Known rows, with every way that one mark hangs from another:
(venam bader (fugap (kalez lado (poreb gopud soke)))): |    4 |  -98 |   39 | -162 | -453 | -123 | -373 |  127 | -186 |  162 | -287 |   67 |  -62 |  -91 |   96 | -406 |  209 | -171 |  158 | -127 |  120 |  -58 | -182 |
(kalez lado poreb): |  131 | -121 |  229 |  250 | -305 |  144 |  -58 |  185 | -295 |  258 | -111 |   29 |   97 |   11 |  109 | -227 |  174 | -150 |  115 |  184 | -250 |  -25 |    5 |
(lado (kalez (poreb gopud soke))): | -243 |  192 |  102 |   66 | -421 |  129 |    1 |  198 | -264 |  200 | -347 | -130 | -329 |   64 |   27 | -464 |   43 | -339 |  -10 |  179 | -117 |  -81 |  -46 |
(lado (kalez (poreb gopud))): | -168 |  268 |  138 |  112 | -403 |   95 |   94 |  140 | -245 |  219 | -247 |  -81 | -316 |   61 |   50 | -433 |   27 | -228 |  -66 |   99 | -108 |  -69 |  -49 |
(soke (poreb gopud)): | -174 |  -47 |   46 |   33 | -221 |  119 |  -10 |  145 | -124 |   27 | -306 | -165 |  -96 |   98 |  -31 | -250 | -106 | -128 |   98 |  432 | -132 |   80 | -111 |
(sozer (venam bader (fugap (kalez lado poreb)))): |  100 | -132 |   72 |  126 | -530 |  -54 | -380 | -131 | -128 |   80 |   54 |   96 | -198 |  -36 |   -3 | -378 |  133 |  -90 |  -81 | -176 |   20 |   -6 | -271 |
(gopud (soke poreb)): |  -93 | -157 |  121 |  245 | -186 | -101 | -193 |  124 | -132 |  102 |    6 |  -54 | -146 |   24 |  -49 |  -77 | -310 |  152 |  -62 |  466 | -289 |   17 |  136 |
(sozer (venam bader (fugap (kalez poreb)))): |   73 |  -30 |   41 |  146 | -546 |  -84 | -366 | -146 |  -56 |    5 |  109 |   79 | -305 |   -9 |  -14 | -412 |  115 |  -50 | -133 | -220 |   67 |  -69 | -234 |
(fugap (kalez (poreb gopud soke)) (venam bader)): | -106 |   90 | -208 |  -93 | -351 |  249 | -257 |  383 | -148 |   10 | -114 |  -12 | -241 |    2 |  229 | -374 |    7 |  269 |  422 |   51 |  -55 |  -27 |  -37 |
(poreb (gopud soke)): | -142 |   46 |  -42 |   71 | -135 |  -36 |  -98 |  195 | -111 |   74 |  -23 |   -5 | -119 |   96 |  -67 | -287 | -115 |   67 |  171 |  170 | -247 |  121 |  122 |
(gopud soke): |  -55 |  -14 |   80 |  239 | -172 | -183 | -176 |  136 | -127 |   99 |  176 |   69 | -110 |   27 |  -31 | -129 | -208 |  185 |   -5 |  173 | -218 |   13 |  229 |
(gopud poreb soke): |  -60 |  -44 |   44 |  242 | -165 | -254 | -478 |  303 | -127 |   98 |  274 |   12 | -237 |  -64 |  -82 | -152 | -360 |  501 |   22 |  169 | -478 |   66 |  352 |
(venam bader (fugap (kalez poreb))): |   62 |   55 |   89 |  -29 | -499 | -266 | -300 |   23 |  -87 |  105 |  -45 |  125 | -191 |  -86 |  112 | -333 |  124 |   -3 |  -44 | -279 |  239 | -182 |  -83 |
(lado (kalez (fugap (venam bader)) (poreb (gopud soke)))): |  -64 |  165 |   65 |   63 | -473 |  159 |  -18 |  224 | -158 |  162 | -214 |  -11 | -425 |  -83 |   70 | -409 |   19 |    4 |  148 |  -68 | -260 |  -95 |   -1 |
(lado (kalez (fugap (venam bader)) (poreb gopud soke))): | -131 |  155 |   50 |  -30 | -527 |  237 |  -18 |  267 | -182 |   82 | -379 |  -78 | -405 |  -90 |   80 | -499 |  131 | -215 |  212 |  -35 | -143 | -131 |  -54 |
(soke gopud poreb): | -142 | -157 |   61 |  171 | -188 |  241 |   25 |  -12 | -143 |   17 | -319 | -264 |  -78 |  219 |  -37 | -210 | -116 | -202 |  -52 |  501 |  -67 |  194 | -198 |
(venam bader): |  -91 |   32 |   26 |  -99 | -313 | -179 |  -99 |   26 |  -56 |  -20 |   37 |   86 | -156 |  -78 |  -17 | -169 |  -63 |   44 |  -25 |  -65 |  144 |  -37 |   79 |
(kalez (fugap venam) lado (poreb gopud soke)): |  137 | -191 |   46 |  111 | -372 |  483 | -132 |  452 | -237 |  112 | -413 |  -51 |   46 |  -39 |  140 | -441 |  379 | -226 |  637 |  103 | -440 |   -7 |  -82 |
(fugap (kalez lado poreb) venam): |   95 |   38 |  -29 |  210 | -255 |  260 | -166 |  369 | -310 |  155 |   14 |   68 |   29 |   34 |  344 | -235 |   41 |  308 |  376 |  161 | -169 |   10 |  -18 |
(fugap (kalez lado poreb) (venam bader)): |   65 |  -15 |  -62 |   16 | -317 |  181 | -220 |  302 | -256 |  133 |    3 |  102 |  -38 |  -75 |  302 | -206 |    4 |  356 |  347 |   62 |  -81 |    4 |  -35 |
(lado (kalez (poreb (gopud soke)))): | -169 |  207 |  136 |  151 | -371 |   51 |   10 |  158 | -244 |  249 | -181 |  -74 | -348 |   62 |   15 | -391 |  -76 | -133 |  -73 |  162 | -239 |  -41 |   19 |
(sozer (venam bader fugap)): |   27 | -120 |   -7 |   40 | -448 | -283 | -289 | -236 |   46 |  -58 |  156 |   76 | -272 |   45 | -154 | -393 |  101 | -153 | -144 | -247 |  118 |   15 | -184 |

Rows:
|   -7 |  274 |  313 |  283 | -558 |  176 |   79 |  137 | -259 |  178 | -232 |  -17 | -318 | -125 |  109 | -368 |  109 | -251 | -118 |  -36 | -105 | -241 |    5 | | (lado (kalez fugap poreb))
|  168 | -316 |   60 |   89 | -426 |  454 | -171 |  286 | -206 |   92 | -371 |  -67 |   -1 |  -70 |  133 | -335 |  324 | -204 |  459 |   64 | -308 |   36 | -125 | | (kalez (fugap (venam bader)) lado (poreb (soke gopud)))
|   10 |  131 |  116 |  184 | -329 |  363 | -139 |  315 | -390 |  240 | -225 |   14 |   61 |  -42 |  247 | -270 |   81 |   11 |  221 |  206 | -179 |    9 |  -89 | | (fugap (kalez lado (poreb gopud)))
|  -44 |   12 | -144 |  -92 | -208 |   72 | -209 |  252 | -242 |   48 |   42 |  131 |   10 |  -80 |  268 | -134 |  -99 |  408 |  340 |   46 |   66 |   81 |  -30 | | (fugap (kalez lado) (venam bader))
|  -18 |  108 |  -92 |  196 | -316 |  231 | -223 |  397 | -219 |   34 |    4 |    4 | -151 |   60 |  295 | -323 |   11 |  267 |  347 |  167 |  -99 | -109 |   43 | | (fugap (kalez (poreb soke)) venam)
|   34 | -110 |   22 |   56 | -451 | -135 | -376 | -161 | -125 |   22 |   82 |  115 | -158 |  -38 |  -22 | -333 |   72 |  -56 |  -77 | -182 |  108 |   47 | -264 | | (sozer (venam bader (fugap (kalez lado))))
|   62 |  -91 |  131 |  117 | -276 |  253 |  -33 |  253 | -281 |  250 | -260 |  -33 |   96 |   75 |   69 | -332 |  209 | -223 |  259 |  202 | -323 |   86 |  -66 | | (kalez lado (poreb gopud))
|  290 | -127 |  176 |  290 | -384 |  336 |  -50 |  323 | -217 |  143 | -149 |   63 |   59 |  -80 |  208 | -290 |  312 |  -51 |  419 |    1 | -368 |  -84 |   -5 | | (kalez (fugap venam) lado poreb)
|  -10 |  -89 |  -88 |  -28 | -333 |  210 | -312 |  363 | -278 |  114 | -102 |   58 |  -53 |  -84 |  287 | -236 |   23 |  267 |  393 |  130 |  -78 |   -5 |  -31 | | (fugap (kalez lado (poreb soke)) (venam bader))
|   89 |  -53 |  160 |  165 | -404 |  -90 | -316 |  171 | -267 |  204 | -187 |   55 |   53 |    0 |  165 | -369 |  216 | -207 |  103 |  -10 |   46 | -119 | -103 | | (venam (fugap (kalez lado (poreb soke))))
|  100 |  -59 |  125 |  -55 | -468 | -217 | -323 |   41 | -175 |  190 | -114 |  141 |  -46 | -122 |  128 | -297 |  158 |  -63 |   20 | -199 |  181 | -110 | -138 | | (venam bader (fugap (kalez lado poreb)))
|    7 |   -9 |   -6 |   85 | -479 | -159 | -362 | -172 |  -37 |  -42 |  137 |   98 | -274 |   -7 |  -37 | -362 |   44 |  -11 | -137 | -232 |  170 |  -18 | -224 | | (sozer (venam bader (fugap kalez)))
|  220 |   12 |   83 |  164 | -489 |  204 |  -65 |  241 |  -29 |   -6 |  -36 |   69 | -225 | -115 |  144 | -324 |  232 |   71 |  290 | -196 | -187 | -191 |   58 | | (kalez (fugap (venam bader)) poreb)
|  -57 |  -63 | -170 | -128 | -307 |  295 | -286 |  414 | -270 |   98 | -218 |   15 |  -57 |  -39 |  252 | -326 |   53 |  221 |  508 |  143 | -140 |   65 |  -97 | | (fugap (kalez lado (poreb gopud soke)) (venam bader))
|  277 |  -78 |  350 |  342 | -467 |  339 |  -50 |  242 | -297 |  203 | -243 |   63 |  104 | -169 |  153 | -251 |  329 | -238 |  194 |   17 | -317 | -147 |   -1 | | (kalez fugap lado poreb)
|    6 |   10 | -141 |  -83 | -288 |  266 | -202 |  352 | -247 |  129 | -113 |   57 |  -56 |  -30 |  278 | -295 |   34 |  304 |  455 |   72 | -135 |   78 | -106 | | (fugap (kalez lado (poreb gopud)) (venam bader))
|   61 | -162 |  132 |  187 | -232 |  179 | -136 |  276 | -284 |  299 | -171 |   -9 |   64 |   53 |   31 | -281 |   87 |  -76 |  252 |  268 | -478 |  104 |   19 | | (kalez lado (poreb (gopud soke)))
|  -61 |  228 |   69 |   20 | -504 |  207 |   66 |  205 | -151 |  114 | -279 |  -30 | -403 |  -79 |  101 | -465 |  120 | -118 |  158 | -118 | -133 | -115 |  -69 | | (lado (kalez (fugap (venam bader)) (poreb gopud)))
|  -15 |   85 |   29 | -113 | -418 | -358 | -287 |  -14 |  -72 |   37 |  -10 |  151 | -143 | -100 |   81 | -287 |   35 |   30 |  -44 | -282 |  362 | -119 |  -73 | | (venam bader (fugap kalez))
|  -24 | -124 | -127 |  -13 | -304 |  326 | -273 |  304 | -279 |   98 | -173 |  -30 |  -43 |    7 |  268 | -263 |   29 |  200 |  393 |  169 |  -91 |   98 | -127 | | (fugap (kalez lado (poreb (soke gopud))) (venam bader))
|   45 | -221 |  197 |  191 | -333 |  173 | -172 |  266 | -322 |  228 | -238 |  -31 |   97 |    4 |   75 | -265 |  192 | -263 |  188 |  286 | -268 |  -33 |    4 | | (kalez lado (poreb soke))
